Each row comes from the steps of one walk. Every step used is in the known rows, and no mark comes twice. Write the walk behind each row, first mark first.
(in the rows, 128 means zero)
Known rows
begi > mube: [126 141 128 141 149 140 105 115 119 136 126 113 159 136 169 118 154 116
 135 160 101  85 108 157 140 122 129 145  98 129 175 124 119 149  98 140
 118 139 146 135 163 162  83 169 123 105 126  86 152 133  89 132 124 108
 130 129  96 104 184  73]
falek > dagaf > peva > guma > zuto > nimo: [107 186 150 122 152 144 101 133  82 147 148 132  83  79 129 152 125 119
 145 115 118 164 161 143 156  81 158 162 154 153  94 160 153 126 140 169
 133 113 158 140 105  89 188  86 100 110 122 115 126 105 149 135 125 112
 131  84 160 152  85 175]
fizi > falek > guma > zuto > dagaf > peva: [139 150 124 106  70 184 139  87 129  91 111 122  70 130 128 107 145 116
 144 117  82 153 117  82 136 157 154 105 141 110  70 177 124 119 127 112
 159 134 139 141  95 119 190 128  38 139 109 147 122 123 121 120 124 191
 156 112 109  92  90 162]
falek > guma: [143 118  92 124 126 156 124 137 122 130 125 106 134 147 124 149 124 114
 110 141 109 119 118 142 122 135 145  98 107 133 129 111 133 107 107 108
 132 108 136 105 137 133 130 107 104 131 142 122 143 152 113 115 125 160
 163 131  90  94 168 136]
zefud > mube > begi > buru: [124 104 155 140 161  89 115 121 157 119 123 144 137 131 149 115 142 110
 122 116 168 128  94 148  93  88  88 117  90 138 199  85 110 140 130 140
 183 134  81 120 171 157  92 136 123 137  99 145 139 157 120 135 117 160
 167 134 147 126 138   4]
zefud > mube > begi: [120 119 146 133 171  77 100 123 145 114 120 131 128  89 149 120 152 116
 147 107 144 120 118 129  83 102  87 101  94 140 186 114 125 150 122 146
 157 139  95 122 189 138  98 145 141 140 111 114 124 144 100 131 140 150
 125 147 111 133 150  45]
tola > begi: [174 131 130 102 152 119  75 112 137 140 114 101 169 129 167 134 118 139
 182  96 103  74 153 134  94 160  88 120 112 178 144  97 138 130  94 124
 122  82 125 140 178 136 113 190 159  99  93  87 124 140 112 142 133 151
 154 156  88 116 168  90]
nimo > peva > fizi > falek > dagaf > zuto > guma: [145 126  95 137 122 141 129 125 146 117 123 197 127 164  87 128 112 142
 107 132 162 158 111 145 178 179 171  92 186 107 114 164 116 110 145  74
  89 199 135 105 123 174 145 110 110 127  82 190  33 156 121 119 150 101
 154  96  60 133 105 177]
fizi > zuto > dagaf: [ 91 138 128 127 112 136 142 139 134 124 127 114 103 134 197 107 132 114
 135 115 118 142 141 133 130  86  80 160 126 137 145 145  97 142 149 144
 150 146 113 161 134  89 151 169 157  94 126 115 141 124 125 133 128 139
 179 116 145 112 136 160]
peva > dagaf > zuto > nimo > suli > pilin: [122  84 125  95 102  94 109 146 126  94 109 135 122 153 133 105 103  95
  72 134 115  95 178  83 128  59 138 119 133 104 159 141 109 107 141 140
 112 146 125 153 124 145 124 129 116 152 155 147  72 135 122 153 147  82
 182  95 110 126 128 145]
falek > fizi > peva > dagaf > zuto > nimo > suli: [156  99 132 150 122 115 168  95 120  90 142 126 112 135 106 121 133 101
  88  98 153 136 132  85 130 101 152 158 111 139 117 164 122 123 129 119
 107 146 132 102  99 138 148  95 141 135 164 162  79 130 143 111 163  96
 126 136 132 178 115 133]
nimo > suli > pilin: [155 110 133  60 111  95 103 158 120 155 122  98 121 133 131 115 149 121
 110 194 111 116 205 107 113  91 111  88 141 128 175  64 123 145  78 102
 102 122 102 135 145 166 110 169 148 144 120  95 141 101 101 111 139  98
 156 156 101 112 188 112]
fizi > peva: [176 155 115 148 151 126 141 127 135 141 129 124 111 117 158 176 117 128
 140 122  91 127 134 157 133 128 126 134 114 174 119 138 118 135 106  93
 123 134 121 132 132 122 111 171 164 127 150 112 141 145 122  78 149 142
 109 156 137 161 155 114]
suli > zefud: [158 146  88 127 137 103  88 136 140 142 146  79 150 131 166 130 111 141
 136 174 122 112 100 169  87 132 103 100  91 129 157 110 141 138 107 121
 117 111 136 139 143 120  76 159 164 134 146 139 132 101 107 122 111 122
 111 151 120 124 192 119]
dagaf > peva > guma > zuto > nimo > suli: [114 163 170  81 109 125 110 134  94 150 121 117 101  64 103 166 129 125
  78 108 102 141 157 118 155  93 143 137 160 147  66 130 150 133 105 162
 151 117 142 143 146 110 123 100  96 114 141 124 132 123 143 131 145 112
  96 107 164 160  86 153]
zefud > suli > nimo > zuto: [ 81 105 123 144 122 137 151 128 156 168  91 118 112 131 140 100 118 141
 148 157 150 156 156 125  66 156 119 137 168 124 174 165 147 126 129 124
 100 117 137 138 157 148  84 154 121 182 126  98 177 108 140 155  91 118
 101 130  83  62 186 130]
suli > zefud > mube: [144 109 116 138 162  78 108 144 165 129 151  68 133 116 171 109 128 128
 132 148 143 140  94 176  74 123  90  92  82 106 179  94 155 134  92 132
 137 116 140 127 165 142  88 159 153 130 123 125 120 101 103 134 135 124
  96 154  98 147 191  77]
falek > nimo > zuto: [ 99 117  93 139 145 164 159 125 120 136 112 141 128 152 126 112 120 142
 124 140 145 105 108 157 121 139  95 131 111 141 105 156 118 103 182 137
 120  91 133 204  93 116 117 116 124 161 125 115 183  74 120 111 113  97
 155 126 132 136 177 162]
fizi > falek > dagaf > peva > guma > zuto > nimo > suli: [108 151 174  99 125 142 112  79 124 103 116 110  66  89  83 101 153 135
 111 136 115 167 165  74 151 112 168 138 174 125  89 148 130 146 131 131
 127 136 141 130 115 113 185 125  63 135  90 155 119 108 129 108 111 125
 120  81 171 119  50 183]
peva > guma > zuto > nimo > suli: [ 70 114 169 110 141 123 124 152 115 143 113 121 144  82  58 155 133 114
  78 122 114 147 148 106 142 104 137 136 139 115 111 101 140 110 132 153
 147 131 142 102 144 100 137  99 103 132 143 126 150 120 147 128 132 106
  98 122 207 119  49 147]
peva > dagaf > zuto > fizi: [134  93  99 160  88  97 132 144 119  87 127 165 132 162 158 113  94 126
 109 113 105 120  94 110 126  89 136 151 105 123 137 154 101 126 147 153
 122 134 144 120 109 109 138 112 130 132 141 118  63 173 131 188 138 112
 159 145  93 134 148 114]
falek > fizi: [177 111 108 144 140 118 136 129 108 122 176 111 135 146 125 117 132 114
 165 148 153 119 107 132 122 145 138 119  85 138 144 110 154 148 110 145
 120 102 117  98 113 143 134 114 157 111 146 108 135 135 125 143 140 133
 119 166 101 143 183 112]
mube > begi: [142 160 117 127 143 111  84 107 115 128 119 146 150 108 141 139 139 126
 156 133 110  86 123 124  93 110 100 112 101 167 165 133 104 153 137 129
 129 133  87 136 161 111  85 138 158 141 136 132 132 138 112 117 116 152
 138 145 142 101 153  79]
dagaf > peva: [194 172 124 100 111 132  97 126  98 143 144 110 101 118 197 155 104 130
 139 135  87 108 141 159 134 115 132 125 126 177 103 141 139 161  90 145
 143 100 122 170 154 138  95 164 136 106 143 103 120 145 113 139 142 140
 127 130  87 171 195 125]
dagaf > zuto > nimo > suli: [112  98 143 110 126 126 135 143 134 102 130 131 141 139 150 124 123 122
  46 123 123 104 156 114 132 123 132 143 150 131 144 117 108 113 129 116
 134 101 126 149 137 156  91 145 145 170 132 139  98 110 123 173 145 119
 161  98 129 165 128 146]
begi > buru: [148 108 126 138 132 135 127 151 136 137 139 135 156 185 154 135  94 121
 113 164 127 111 101 159 134 117 120 128 104 147 163  76 105 132 128 125
 157 102 109 128 127 152  90 154 125 119 125 152 156 156 146 144 103 150
 186 125 154 125 159  68]
guma > zuto: [118 133 108 139 122 136 127 163 113 146 118 143 139 137 126 132 129 130
 156 150 103 132 120 135 132 155 123 111  98 123 108 119 120 129 133 136
 137 121 131 113 118 118 128 138 110 149 142 110 153 125 123 183 133 160
 108 148 149 122 113 115]
guma > zuto > nimo > peva > fizi: [105 143 118 141 137 149 111 164 102 146 125 177 177 133  85 178  95 136
 119  95 167 116 112 139 196 176 142 136 153 100  62 130 124 113 147 138
 119 159 129 140 101 141 136  85 127 137 146 160 111 114 150 156 137 124
  95 115 143 164  81 177]
zefud > suli > nimo: [120 116 135 130 137 116 134 125 164 151 105 118 131 136 158 108 122 141
 163 153 132 142 177 126  72 121 138 155 156 135 194 136 162 151 114 112
 113 128 127 107 175 142  80 158 126 136 137 101 152 128 142 149  95 131
  86 125  84  77 173 130]
falek > dagaf > peva > guma: [143 192 139 108 153 125 100 124  80 156 161 113  80  82 148 144 126 125
 148 151 103 158 153 165 119  70 148 136 154 186 119 150 163 149 104 158
 125 119 149 135 140 106 163 114 113  96 104 104 127 133 134 108 136 102
 143 121 128 135 157 153]
mube > begi > buru: [141 142 136 128 134 122  97 112 131 129 116 162 168 156 139 136 130 125
 130 144 140  89  95 140 109 102 102 122  99 164 173 100  88 144 154 122
 153 129  75 134 141 131  76 132 131 141 119 174 150 154 136 126  90 157
 187 124 176  96 141  42]
futu > begi > mube: [103 113 118 144 156 162  98  73 117 115 141 107 189 115 202 106 152 120
 167 130  95  52 133 131 104 129 145 115 108 119 167 143 125 163 111 116
 115 127 157 103 159 130  74 180 129 124 105  88 157 168  95 112 151 148
 151 138 120 123 159  62]
peva > guma > zuto > nimo > suli > zefud > mube > begi: [ 53 126 174 111 155  79  94 133 148 135 101 100 136  38  63 131 169 120
  72 105 155 157 117 115  93  87  96 107 119  92 142 103 157 115 145 154
 156 151 136 102 162  99 121  85 108 149 126 158 130  92 134 113 126 101
  79 125 210 114  48  89]
futu > begi: [130  98 110 132 148 144  97 106 119 114 154 105 169 120 190 123 120 127
 176 124 100  70 159 116  87 134 134 100 122 140 144 130 126 156 114 106
 129 105 132  87 151 101  91 174 148 139 117 104 146 177 118 121 154 168
 150 148 137 144 154  90]
nimo > peva > fizi > falek: [166 139 121 120 123 128 102 111 132 133 124 154 154 150  96 147  90 151
 119 128 140 115  86 136 167 192 151  84 167 115  83 130 135 150 110  98
 106 193 111 141 146 166 111 137 120 123 100 167  83 165 130  97 143 119
 104 141  84 124 139 166]
falek > guma > zuto > nimo > peva: [100 131 100 134 109 203 131 162 104 130 132 149 143 122  86 181 145 127
 121 105 161 129 116 130 173 182 157 115 143  92  63 134 112  72 139 115
 129 133 139 122  95 148 167  69  77 160 150 138 126 118 139 136 140 158
 143  98 122 131  89 172]
tutap > begi > mube: [116 169 135 113 161 174  97  95 106 180 142 106 167 116 182  97 145  92
 135 164  80  82 104 194 127 139  89 171  94 170 182 126 135 171 101 139
 134 139 136 162 175 145  74 182 123 125 149  50 151 173  93 146 121 121
 134 118  79 113 154  62]
fofol > tola > begi > buru: [180 164 177 131 152 124 114 113 117 154 102 101 190 197 145 128  82 115
 178 128 155  79 131 138 117 162  86 165 111 155 176  74 126  68 121 160
 157  85 100 156 138 154 129 168 156  53  89 137 111 156 141 150  98 135
 213 156 100 130 149  74]
suli > nimo > peva > fizi > falek > dagaf > zuto > guma: [136 148 103 131  96 144 175 126 149 126 127 205 110 192 108 114 117 153
 141 137 171 169 142 143 153 195 185  96 205  97 107 181 141  93 160  79
  61 187 121 123 164 183 147  96 117 107 102 209  69 154 141 120 129 116
 132  68  46  88 100 202]
guma > zuto > dagaf: [100 151 115 126 123 149 137 176 101 134 127 130 132 131 147 123 132 101
 165 139 106 155 147 113 108 122  99 153 120 138 127 140 107 126 147 155
 148 133 133 130  93 100 168 140 120 140 125 112 136  85 149 175 140 151
 150 145 181 116  91 121]

Write each row's walk
[124 122 109 161 106 126 140 162 115 132 135 153 141 136 121 136 130 148
 151 123 113 144 114 115 153 149 119 148 110 114 115 108  99 139 128 141
 136 103 135 109  78 103 162 117 143 144 135  79 132 117 125 181 120 155
 103 154 136 136 112 120]	guma > zuto > fizi
[102 145 171 126 147 126 150 135 129 148 107 125 111  67  68 182 144 128
  77  97  98 163 155 112 150 107 137 147 141 141  90 129 132 111 118 112
 136 152 142 108 129 101 144 119 130 141 155 130 149 121 148  67 152 114
  69 130 214 153  45 136]	fizi > peva > guma > zuto > nimo > suli
[ 96 109 151 121 102 107 149 117 158 117 101 113 115 100  45  92 161 167
  94 144 115 163  91  99 116 127 123 122 129  90  95 101 142 127 155 121
 127 132 149 114  76  73 156  79  76 137  98 139 140  75 138  86  91  87
  68 149 187  93  74 159]	peva > guma > zuto > fizi > falek > nimo > suli > zefud
[101 122 116 144 141 144 120 158 117 112 127 141 150 132 123 151 112 119
 140 108 129 112 142 112 161 149 138 148 110 107 108 125 112 118 152 151
 136 110 132 135 102 121 133 126 127 147 168 126 145 108 130 171 126 156
 108 105 168 156  78 150]	guma > zuto > nimo
[148 151 125 153  94 145 133 103 121 103 129 153  72 125 129  92 145 160
 181 127 113 161 120  90 155 158 150 150 145 112  89 158  97 166 126 125
 130 105 140 125  58 108 209 122  94 139  94  99 118 112 118 162  99 163
 117 120 114 143  95 155]	guma > zuto > fizi > falek > dagaf > peva
[129 128 132 131 121 153 132 163 130 107 155 165 141 133 159 168 107 135
 100 106 141  99 120 153 161 161 140 138 171 117 108 156  99  91 144 125
 136 134 114 176 113 174  94 124 158 165 138 135  76 123 140 167 171 115
 152  98  98 185 132 159]	dagaf > zuto > nimo > peva
[198 134 119 161 144 123 163 112 119 129 165 120 109 130 123 142 139 120
 164 124 136 138 113 143 127 141 143 132  98 160 120 140 147 136 106 109
 112 121 118  98 100 139 136 122 176 110 159 111 141 133 133  84 153 131
  97 170 115 167 170 110]	falek > fizi > peva
[134 133 150 140 138 112 157 119 134 139 151  94 110  72  48 151 164 123
  96 111 155 170 114 119 125 129 138 129 112 121  95 120 168 110 116 122
 109 133 151  87  85 105 150  71 144 130 163 151 138  85 158  65 138  91
  56 152 194 158  86 136]	falek > fizi > peva > guma > zuto > nimo > suli > zefud
[121 120 123 142 113 127 166 124 119 109 160 108 100 141 165  84 155 104
 166 114 163 151 118 124 128 113 103 155 102 132 140 144 126 145 147 154
 141 137 108 124  97 106 182 119 161  88 132 116 140 121 139 135 138 126
 162 140 127 125 149 155]	falek > fizi > zuto > dagaf
[107  94 121 120  92 169 127  80 175  88  96  81 119 135  66  96 158 142
  76 143 134 128 109  73 136 183 151  84 128  58  94 115 123 108 123  77
 126 123 150 111 103 134 145 117  55 168 126 194 132  86 106 100  94 164
 116  96 138  77  75 170]	fizi > falek > guma > zuto > nimo > suli > zefud
[170 136 105 159 137 115 123 112 125 127 118 126 116 123 146 159  99 114
 137 110  89 126 126 125 117  89 129 141  93 168 123 167 115 139 121 118
 122 169 138 116 141 102 128 158 136 110 163 138 114 170 128  84 152 129
 118 155 137 141 142 106]	fizi > peva > dagaf
[154 104 131  78 125  93 120  93 153 111  78 144 130 174  71  69 106 132
  88 143 122 100 153  93 150 119 145  88 142 116 130  83 160 157 140  86
  83 158 121 158 109 139 119 124  99 125  91 170 134 106 109  57  89  86
 128 125 105 101 141 206]	peva > fizi > falek > nimo > suli > pilin
[137 165  92 133 121 127 115 104 118 155 120 156  86 140 159 131 113 127
 108 108 149 158 162 163 189  81 142 137 139 159 127 154 140 155 121 122
  96 147 160 122 147 111 168 115 119  54 115 147 101 152 105 116 113 109
 159  77  77 150 145 193]	falek > dagaf > peva > fizi > zuto > guma
[126 161 144 149 142 121 152 144 122 161 108 144  96  81  99 192 132 129
 128 108  68 168 115 148 133 122 137 118 118 152  90 142 142 101 128 124
 139 160 143 102 130  85 141 132 126 137 151 108 161 157 146  81 152 126
  72 153 188 131  77 121]	fizi > peva > guma > zuto
[136 133  92 124  76 149 169 164 120 126 138 184 127 170 138 147 121 130
 148 131 155 135 148 142 127 149 153 110 171  97 114 189 125  74 157 122
  96 189 115 125 193 174 116 103 126  94 168 185  72 175 138 146 165 107
 134  87  51 103 125 145]	suli > nimo > peva > dagaf > zuto > guma
[ 73 120 143 121 143  99  97 123 152 127 106 113 154  77  93 110 174 127
  93 115 178 135 130 100  94 120  84 113 104  89 149 102 117 138 141 131
 135 136 120 124 143 123 111 114 118 171 130 162 120  59 121 155 120 140
  92 118 185 140  77  79]	guma > zuto > nimo > suli > zefud > mube > begi
[132 100 102 145 128 139 142 105 170  75 129 154  89 176 134  86 142 124
 128 159 108 147 147 109 140 145 160 114 135 107 174 165  90 108 155  89
 110 139 134  95 120 147 161 162 105 145  97 157  76 148  94 135 114 137
 176  84  84 109  95 149]	fizi > falek > dagaf > zuto > guma
[145 104 117 153  93 107 155 162 138  96 145 166 128 156 171 128 109 141
 108 113  96 120 101 135 135 135 134 146 128 122 144 132  99 121 125 127
 140  93 129 136  96 133 117 129 172 155 122  89  91 137 125 185 137 138
 150 145  85 154 160 117]	dagaf > zuto > fizi
[103  67 142 148 135  92 153 102 171  98 153  58 115 117 132  69 177 126
  84 111 220 152 112 126 124 118 100 128  95  72 156  92 153 148 114 141
 132 120 124 110 129 144 146 104 159  99 140 143 134  86 106 124 125 104
 102 117 122 167 149 140]	falek > fizi > zuto > nimo > suli > zefud > mube
[139 157 147 142 135 128 176 139 105 137 159 132  86  90  91 148 156  96
 166 104 117 192 108 120 112 115 135 156 118 153 102 159 162 103 135 148
 143 153 137  92  70  82 193  78 143 117 144 107 140 120 178  81 164 115
 101 169 184 139  76 123]	falek > fizi > peva > guma > zuto > dagaf
[171 110 148 110 141 132  89 121 154 151 115 126 184 180 164 130 102 136
 160 106 129  81 123 140 104 151  87 129 106 174 157  65 116 121 115 123
 143  75 116 138 155 153  98 184 136  96  80 124 135 151 134 149 110 156
 199 134 120 116 163  43]	tola > begi > buru
[132  83 124 143 140 150 118 105 138 114 160 122 180 170 187 117 104 126
 159 134 130  79 131 131  99 120 140 111 107 135 156  97 104 151 135 100
 152  94 122  89 125 119  80 164 131 133 104 148 152 193 145 122 133 176
 202 131 169 142 137  48]	futu > begi > buru
[100 109 151 142 115 118 162 128 143  98 108 168 106 111  64 110 137 151
 135 107 102 146  84 103 155 123 146 144 122  97  92 127 141 118 174 146
 147 127 139 122  69  72 183  77  82 126 111 110 153 123 142 105  93 111
  87 134 173 108  53 167]	peva > guma > zuto > fizi > falek > nimo
[165  91 125 151 111 111 131 100 158  81 139 122 119 150 137 105 115 150
 148 114 105 121 108  90 151 151 147 150 131 105 139 124  96 165 100 113
 137 108 105 125  96 135 144 158 156 123 112 100 109 148 112 129 105 155
 109 145  88 119 131 132]	zuto > fizi > falek
[ 83 138 154 129 115 132 147 162 141 180 107 152 121  82  91 140 148 158
 165 149 143 183 147 137  82 152 153 130 198 115 128 152 168 113 134 134
 129 180 132  93 163 138 115 104  82 161 128 107 139 134 171 143 124 101
  52 136 117  68 121 137]	zefud > suli > nimo > peva > guma > zuto
[145 168 150 116  87 112 123 145  94 145 143 145  89  77 123 167 112 142
 135 103  79 159 105 140 160 104 141 142 144 145  74 134 155 134 109 175
 166 102 138 135 113  89 152  92 117 107 136  83 128 149 144 144 141 126
  87 149 130 152 109 136]	dagaf > peva > guma > zuto > fizi
[120  79 142 110 105 110 147 119 137 108 147 101  96 142 119  92 159 115
 115 124 183 113 169  99 171 107 127 125 127  88 149  95 130 143 119 131
 109 114  93 140  97 160 161 112 174 110 155 117 155 110 115 114 124  99
 145 105 110 147 153 183]	falek > fizi > zuto > nimo > suli > pilin
[ 71 125 148 102 133 107 110 151 129 153 118  90 146  78  65 151 130 129
  73 143 126 146 121 123 120 109 122 117 132  98 111 101 152 105 133 147
 132 134 153 110 134  95 118  96 117 136 144 152 139  88 147 123 120  98
  82 124 205 118  62 148]	peva > guma > zuto > nimo > suli > zefud
[106 121 104 153  87 138 186 144 122 147 137 138 110 180 146 116 103 158
 162 126 156 142 117 126 120 174 109 147 158 100 115 152 120 112 127 148
  96  87 120 180 129 145 135 118 182 134 137 108 172 115 145 153 101 146
 118 127  85  90 165 145]	suli > nimo > zuto > fizi
[115  99 144 105 157 124 107 131 127 121 135  89 167 126 130 140 130 117
  75 129 146 101 189 100 143 102 129 160 144 134 146  88 103 142  98 122
 123 101 121 139 150 147 101 145 155 119 147 136 124  99 123 121 130 125
 137 109 153 159 123 137]	zuto > nimo > suli
[ 98 139 106 134 103 146 178 144 119 161 125 125 106 177 149 121 106 145
 153 149 143 133 128 147  98 183 110 109 148 112 114 159 141 100 141 145
  97 102 121 179 171 152 109 140 152 143 147 134 191 120 139 149 108 143
 122 117  99  74 175 146]	suli > nimo > zuto
[152 149 104 125 161 145 127 144  98 151 124 180 179 145 102 149 107 153
 122 121 170 101  99 179 160 144 138 126 148 155  80 121 146 129 162 116
 106 158 130 174 110 131 111  74 121 108 111 149 117 102 148  85 128  76
 124 132 112 163 160 192]	falek > nimo > peva > fizi
